Every row comes from one small tree of marks. Brackets hold a mark, then the marks that hang from it, in the order of their numbers. Every link used is in the known rows. Which tree was each row made from?
In the rows, 128 means zero.
Known rows
{z229 {z455 z840} z686}: [142 129 157 123 144 121 143 164 147 124 162 132 135 117 125 131 130 110
 125 119 138 127 104 155 122 128 141 129 115 154]
{z379 z455}: [139 131 143 120 137 122 127 155 127 121 125 136 135 142 128 140 119 134
 143 129 132 118 147 133 119 143 108 126 116 130]
{z379 {z50 z840}}: [118 128 131 126 133 133 133 161 142 126 142 133 132 129 133 126 130 163
 151 133 131 167 131 112 135 139 124 117 122 127]
{z178 {z229 z50 z455 z686} z840}: [130 124 151 116 136 122 132 126 128 130 154 131 134 107 122 126 127 140
 130 116 135 140 132 140 126 219 197 131 128 161]
{z455 {z840 z686}}: [157 123 148 126 137 111 136 143 142 131 140 140 132 132 132 126 125 113
 124 122 134 144 118 126 124 133 138 134 109 135]
{z229 {z455 z840}}: [140 130 152 127 140 118 142 161 143 121 148 133 132 123 145 138 122 111
 134 124 134 132  97 150 118 139 131 133 118 148]
{z840 {z50 {z229 z686}} z178}: [118 141 166 130 135 132 134 143 132 135 109 142 138 141 109 145 136 132
 122 123 131 144 132 119 135 112 168 124 103 124]
{z178 z229 {z840 {z50 z379}}}: [ 97 122 140 146 132 120 126 111 140 132 113 143 137 139 146 123 124 167
 143 125 129 156 146 119 129 172 190 126 144 129]
{z455 {z379 z50}}: [125 116 135 146 138 125 124 148 122 123 155 142 136 139 129 132 133 130
 147 133 133 161 118 118 114 131 125 128 115 155]
{z50 {z379 {z455 z229}} {z840 z686}}: [134 131 139 137 131 107 127 158 184 131 101 129 132 133 134 128 121 179
 141 124 130 131 180 126  99 127 143 119 121 140]
{z455 z379 {z840 {z686 {z229 z178}}}}: [151 102 163 138 140 102 133 128 165 125 167 139 134 127 117 123 131  91
 119 120 130 158 124 111  98 167 101 134  95 177]
{z455 z379 z840}: [135 121 143 147 143 110 129 150 124 124 168 140 129 136 136 129 128 100
 138 127 136 141 116 130  96 117 132 130 110 169]
{z840 z686}: [156 126 141 130 133 116 128 132 136 128 114 138 134 131 130 126 126 132
 132 122 131 144 118 130 120 152 129 132 115 123]
{z178 z229 {z840 z50}}: [111 120 135 126 132 121 132 116 117 133 110 146 133 136 136 128 119 151
 142 123 134 150 136 125 115 173 183 131 125 136]
{z50 z229 {z379 z455}}: [118 137 169 146 137 120 120 129 153 120 133 126 140 152 135 144 128 142
 146 131 126 127 166 124 144 139 130 123 129 112]
{z229 z178}: [137 121 143 129 138 122 131 148 139 121 139 135 137 127 124 135 131 135
 135 129 125 153 115 119 122 191 117 126 118 134]
{z686 {z229 z50 z455} z840}: [141 118 158 128 130 122 134 143 195 118 128 124 134 129 150 127 129 130
 132 118 127 139 114 122 122 189  80 127 122 160]
{z686 {z229 z50 z178 z455}}: [133 112 166 124 135 125 134 142 183 116 148 127 137 110 132 135 131 121
 131 122 121 149 116 114 122 240  97 129 122 160]
{z686 {z229 z455}}: [139 127 157 134 136 125 135 131 169 118 126 129 135 125 143 130 125 118
 142 123 127 132 108 142 109 153  81 130 123 147]
{z840 {z50 z229} z178}: [116 141 161 137 131 128 133 141 130 132  96 143 135 147 129 152 128 135
 132 128 128 148 125 115 130 123 156 127 105 118]
{z178 z229 z840}: [131 129 135 129 134 116 128 114 114 131 135 139 132 136 136 125 122 144
 143 125 133 150 136 127 118 178 162 129 127 140]
{z178 {z229 {z686 z840}}}: [141 125 132 126 137 121 130 112 144 131 136 133 135 145 117 116 134 126
 126 119 134 140 128 128 132 141 142 122 119 144]
{z379 {z50 {z840 z178}} z455}: [124 145 137 109 130 129 134 189 130 129 128 140 134 138 118 147 119 167
 142 132 134 152 157 116 133 122 112 113 100 130]
{z686 {z229 z50}}: [132 119 153 132 134 126 125 130 172 124 143 132 131 133 140 120 132 117
 139 126 124 146 138  97 122 179  92 127 128 149]
{z229 z50 z178 {z455 z840} z686}: [136 116 167 112 144 123 143 172 160 124 184 129 138 102 115 136 137 111
 113 118 130 145 113 128 136 216 159 129 114 166]
{z455 {z379 z50} {z840 z686}}: [144 109 145 136 138 113 133 148 133 130 166 146 134 135 123 126 129 110
 128 126 138 166 118 117 120 117 147 136  98 162]
{z379 {z50 z229 {z840 z178}} z455}: [117 149 158 115 130 130 132 166 133 130 132 134 136 146 115 155 123 161
 141 134 132 154 166 109 149 118 132 115  96 121]
{z686 {z229 z455} {z840 {z50 z379}}}: [112 117 160 148 131 123 135 141 215 118  94 129 141 139 157 125 128 156
 136 118 125 140 116 133 126 144  90 124 134 139]
{z840 z50}: [119 122 138 132 134 129 134 149 136 125 103 143 134 135 138 134 126 140
 141 127 130 141 119 125 116 138 140 129 123 125]
{z840 z178}: [143 147 139 134 133 123 129 159 125 129 116 142 133 140 131 141 127 134
 134 128 129 145 117 125 115 134 117 123 111 132]
{z455 z229 {z379 z50} z840}: [127 107 137 145 141 118 139 165 154 133 167 143 130 145 132 133 132 115
 138 134 136 160 126 110  92  90 143 134 107 195]
{z178 {z229 {z50 z379} z455} z840}: [114 127 151 144 132 117 124 120 150 126 144 129 135 117 153 127 125 159
 142 122 128 151 137 130 133 230 188 128 148 149]

Which tree is each row?
[131 117 142 112 138 131 138 172 160 132 138 138 141 146 104 138 129 148
 133 131 135 133 164 118 119 104 132 127 109 159] => {z379 z50 {z455 {z229 z686}}}
[124 117 178 120 141 136 141 143 153 122 164 127 149 121 101 147 142 136
 126 127 128 164 111 128 162 185 154 129 112 135] => {z379 {z50 {z229 z178 z455 z686}}}
[159 135 165 111 132 107 137 155 163 133 129 143 134 145 117 139 115 105
 114 120 134 128 156 117 118 110  82 131  83 149] => {z379 {z455 {z840 z178 {z686 z229}}}}
[117 125 181 136 143 114 131 142 165 121 170 127 144 146 125 149 130 126
 129 131 125 139 163 112 155 167 137 126 118 129] => {z50 {z229 z178} {z379 {z455 z840}}}
[108 142 159 158 136 121 122 126 162 124 135 120 133 137 145 127 136 161
 153 130 125 153 148 117 138 141 148 113 140 111] => {z50 z229 z379 z840}
[106 112 149 136 136 121 135 166 185 126  99 138 142 141 127 145 125 167
 136 130 123 136 165 111 105 161 145 126 125 146] => {z840 {z50 {z379 {z455 {z229 z178}}}}}
[118 121 159 154 134 123 118 125 194 122 147 128 135 136 149 116 137 134
 142 127 120 150 148  93 135 180  97 123 145 143] => {z686 {z229 {z50 z379}}}
[123 133 166 129 137 122 139 143 150 117 139 120 135 110 128 146 130 148
 143 126 126 154 116 137 126 199 149 121 115 129] => {z50 {z229 z178 z455} z840}
[147 121 153 119 140 121 142 164 166 117 138 127 142 118 114 133 136 147
 119 116 130 141  98 149 128 188 117 122 111 148] => {z229 z178 z455 {z686 z840}}
[130 155 163 151 128 112 123 130 159 133 110 130 133 133 131 134 133 164
 133 124 126 163 149 114 141 134 159 113 116 108] => {z50 z229 z379 {z840 z178 z686}}
[131 111 141 149 141 110 132 163 157 133 166 139 124 131 141 131 130 103
 135 128 134 143 137 107  76 133 160 134 112 204] => {z455 {z229 z50} z379 z840}
[116 119 157 140 135 115 123 156 162 123 157 132 139 119 138 128 133 180
 135 126 122 172 144  97 139 252 155 121 144 140] => {z229 {z50 z379} {z178 z840}}
[141 125 143 118 140 121 134 166 156 131 126 135 136 139 109 136 126 137
 134 125 135 111 165 134  94 110 132 126 109 161] => {z379 {z455 {z229 z686}}}
[156 127 159 144 135 101 130 139 153 133 145 146 129 138 122 128 126  90
 118 119 135 149 126 115  92 105 100 131  87 176] => {z455 z379 {z840 z178 {z686 z229}}}
[144 139 140 134 136 114 144 176 159 138 128 142 128 144 136 143 125 119
 124 130 132 143 127 115  94  91 133 127 100 170] => {z455 z229 {z840 z178}}
[138 126 138 105 130 124 132 163 139 127 126 136 136 130 116 132 119 166
 140 127 135 150 160 120 136 140 126 122 104 121] => {z379 {z50 {z840 z686}} z455}
[138 144 137 128 137 124 129 121 118 138 133 142 133 138 107 130 133 115
 123 122 132 141 131 126 125 131 159 120 110 144] => {z840 {z178 {z229 z686}}}
[125 133 168 153 139 121 125 124 178 125 140 122 141 152 127 123 145 152
 129 122 128 146 138 122 154 126 136 116 133 121] => {z50 {z229 {z686 z840}} z379}
[119 115 164 125 137 124 148 147 178 123 127 137 133 127 146 133 122 106
 131 121 132 134 109 134 112 130 111 136 114 156] => {z686 {z229 {z455 {z840 z50}}}}
[159 136 161 126 132 109 138 141 167 135 132 143 131 139 126 129 125 102
 113 120 131 149 127 110 120 115  93 130  93 149] => {z455 {z840 z178 {z686 z229}}}
[147 144 139 122 125 115 127 162 142 135 115 138 125 115 128 129 127 155
 127 120 130 159 138 107 122 175 150 116 105 132] => {z229 {z50 {z840 z178 z686}}}
[134 103 157 123 132 121 137 124 174 126 103 143 140 126 118 126 128 131
 122 119 124 158 127 104 120 185 107 134 107 134] => {z840 z50 {z686 {z229 z178}}}
[141 118 174 110 135 120 138 141 145 130 156 138 141 151 113 147 121 118
 124 129 135 147 157 111 162 119 146 138  94 126] => {z379 {z50 z229} {z455 {z840 z686}}}
[137 138 171 129 126 120 138 139 139 130  75 142 136 128 127 158 123 135
 121 119 131 143 107 142 129 142 172 134  94 117] => {z840 {z50 {z229 z455}} z178 z686}
[141 129 169 125 133 114 137 132 152 121 125 122 136 106 121 143 130 148
 132 120 128 158 117 139 130 208 159 126 106 120] => {z50 {z229 z178 z455} {z840 z686}}
[113 127 174 151 137 113 126 129 157 123 151 128 144 135 131 137 135 173
 140 128 123 170 143 110 145 210 155 122 136 120] => {z50 {z229 {z178 z840}} z379}
[150 143 142 126 134 120 133 168 148 132 121 138 136 143 114 130 134 146
 118 119 133 144 118 129 126 117 110 114 103 142] => {z229 {z686 {z840 z178}}}
[116 153 149 144 129 121 125 176 166 124 126 126 130 109 151 136 129 170
 139 124 126 152 130 127 128 185 148 110 133 140] => {z229 {z50 z379 {z840 z178}} z455}
[161 139 162 129 128 115 136 138 165 126 100 137 135 125 129 138 122 121
 121 116 128 140 109 140 110 147  91 131  99 144] => {z840 z178 {z686 {z229 z455}}}
[138 110 143 127 134 114 147 155 171 139 101 147 129 134 135 131 122 125
 121 123 134 143 128 117  98 105 170 141 104 156] => {z455 z229 {z840 z50 z686}}
[122 120 147 147 130 119 127 134 162 128  92 142 139 134 140 123 129 157
 132 122 126 148 129 123 131 149 157 129 131 111] => {z840 {z50 z379} z686}
[131 130 152 149 131 113 124 120 194 125 122 126 132 126 141 107 131 156
 141 120 125 155 151 112 121 143  99 116 133 127] => {z50 z379 {z840 {z686 z229}}}
[131 117 137 118 134 129 137 172 158 129 125 139 137 151 124 144 122 151
 143 136 132 137 158 113 114 113 118 131 110 155] => {z379 z50 {z455 z229}}
